Each row comes from the steps of one walk. Every step used is in the known rows, and no mark comes twice. Write the walk behind each row, first mark first.
In the rows, zero is written as 128.
Known rows
mozi-dufi-noditem-diro: [ 90 101 116 146 115  69 135 175 112  54  72 127 107 146 163 132 131 108
 111 150]
noditem-bepo: [100  86 106 137 112  75 139 143 151 121  84 148 135 133 143 147 127 116
 122 150]
diro-mozi-dufi: [ 53  87 112 157 148 155 135 145 131  83  85 144 132 113 129 121 138 123
 121 143]
vubo-diro-mozi-dufi: [ 75  92 107 151 162 226 132 156 138  90  79 153 125 123 139 130 127 122
 107 153]
noditem-dufi: [ 55 100  89 143 126  71 139 129 128  93  90 143 127 136 147 124 134 118
 125 150]
bepo-mozi-dufi-noditem-diro-vubo: [109 107 125 150 139  56 135 164 124  82  72 133 118 157 177 119 103 109
 116 167]
diro-mozi: [ 66  86 111 144 141 122 142 141 137 128  91 143 137 109 140 120 140 122
 126 141]
dufi-mozi-diro-noditem-bepo: [125  79 110 143 147  52 128 150 166 100  99 169 135 142 170 142 162 107
 117 153]
diro-vubo: [ 78  89 106 151 123  78 153 120 154 145  84 158 133 118 162 121 128 119
 133 152]
dufi-mozi-diro: [ 77  85 114 143 142  53 141 163 149 116  99 158 154 116 156 133 160 114
 114 144]
nosen-diro-noditem-dufi: [ 63 110  78 146 132  90 147 139 137  99  89 150 110 150 168 109 136 113
 149 159]
bepo-noditem-dufi-mozi: [ 53 119 106 136 157  28 146 140 153  61 100 150 114 142 151 122 143 110
 116 150]
vubo-diro-mozi-dufi-noditem-bepo: [ 98  90 110 141 146 172 121 164 133  60  69 139 114 144 154 149 115 116
  94 154]
nosen-diro-mozi-dufi-noditem: [ 32 101 109 148 134 122 143 176 118  70  73 126 122 123 151 117 128 116
 129 143]
nosen-diro: [ 60 103 100 139 115  94 159 167 141 141  83 144 136 122 150 125 127 115
 141 150]
vubo-diro: [102 101 100 136 132 160 149 151 146 139  83 156 122 122 158 138 127 114
 111 154]
vubo-diro-noditem-bepo-mozi-dufi: [156 106 105 144 158 191 129 150 153  91  83 166 104 154 160 144 113 102
 104 175]
bepo-mozi-diro-noditem: [109 105 101 149 148  94 145 149 143 131 103 160 121 115 177 119 145 101
 121 164]
noditem-bepo-mozi: [125  98 115 133 131  78 139 152 146 134  89 143 141 137 141 141 112 110
 118 160]
nosen-diro-noditem-bepo-mozi: [132 109 105 135 138  91 147 162 154 139  89 152 122 150 163 129 115 103
 141 168]

Write each row's walk
[ 85  94 109 143 104  71 132 152 131  54  73 137 112 136 150 148 128 107
 106 147]	mozi-dufi-noditem-bepo
[ 91  93 120 134 137  69 132 172 115  96  79 118 119 141 168 121 131 117
 118 145]	dufi-noditem-diro-mozi
[ 59  84 101 158 126  67 148 138 152 139  88 161 147 115 176 123 135 121
 126 159]	mozi-diro-vubo
[ 88  92 106 138 158 194 139 151 142 136  85 150 130 120 150 130 128 121
 112 151]	vubo-diro-mozi
[ 79  86 121 154 153 135 125 171 122  76  79 135 135 144 138 121 129 125
 122 151]	noditem-diro-mozi-dufi
[128 103  93 140 140 171 148 133 154 131  88 169  96 125 176 129 142 106
 117 158]	vubo-diro-noditem
[130  89 100 141 121  89 138 125 157 114  89 160 108 136 161 138 142 107
 129 153]	diro-noditem-bepo
[102  96 112 144 129  18 136 156 146 122  83 143 141 139 189 138 108 108
 111 169]	dufi-noditem-bepo-mozi-diro-vubo
[ 77 111 123 138 158  84 146 170 141  98  89 132 113 136 160 119 125 117
 122 157]	bepo-noditem-diro-mozi
[ 36 109 104 153 167   4 142 138 165  73  99 160 134 145 180 115 138 117
 115 165]	bepo-noditem-dufi-mozi-diro-vubo
[ 88 114 113 144 128  85 144 157 118  75  83 133 110 119 152 128 125 100
 107 152]	bepo-mozi-dufi-noditem
[104 101 114 132 111  34 142 170 118  99  77 125 111 144 175 131 131 109
 117 149]	dufi-noditem-diro
[ 89  95 118 154 122  53 137 155 129  68  66 138 112 153 179 123 118 114
 118 158]	mozi-dufi-noditem-diro-vubo
[118 109 105 148 143 125 140 166 150  94  83 153 118 154 153 129 114 103
 134 170]	nosen-diro-noditem-bepo-mozi-dufi
[ 92  86 119 140 148 106 133 167 127 119  85 132 139 140 150 119 130 126
 128 149]	noditem-diro-mozi
[ 73  84 115 145 131 103 123 153 128  51  74 130 121 135 143 139 128 116
 109 144]	diro-mozi-dufi-noditem-bepo
[ 63  97  77 155 138  71 134 130 134  82  99 159 114 136 179 116 156 112
 124 159]	mozi-diro-noditem-dufi
[108  99 116 146 135 109 131 157 141  89  84 146 137 140 131 142 111 110
 112 162]	noditem-bepo-mozi-dufi
[123 106 115 127 118  41 140 157 132 111  84 130 122 137 159 145 114 101
 109 155]	dufi-noditem-bepo-mozi
[106  96  96 139 119  92 147 153 158 125  83 156 118 147 165 132 130 108
 143 158]	nosen-diro-noditem-bepo
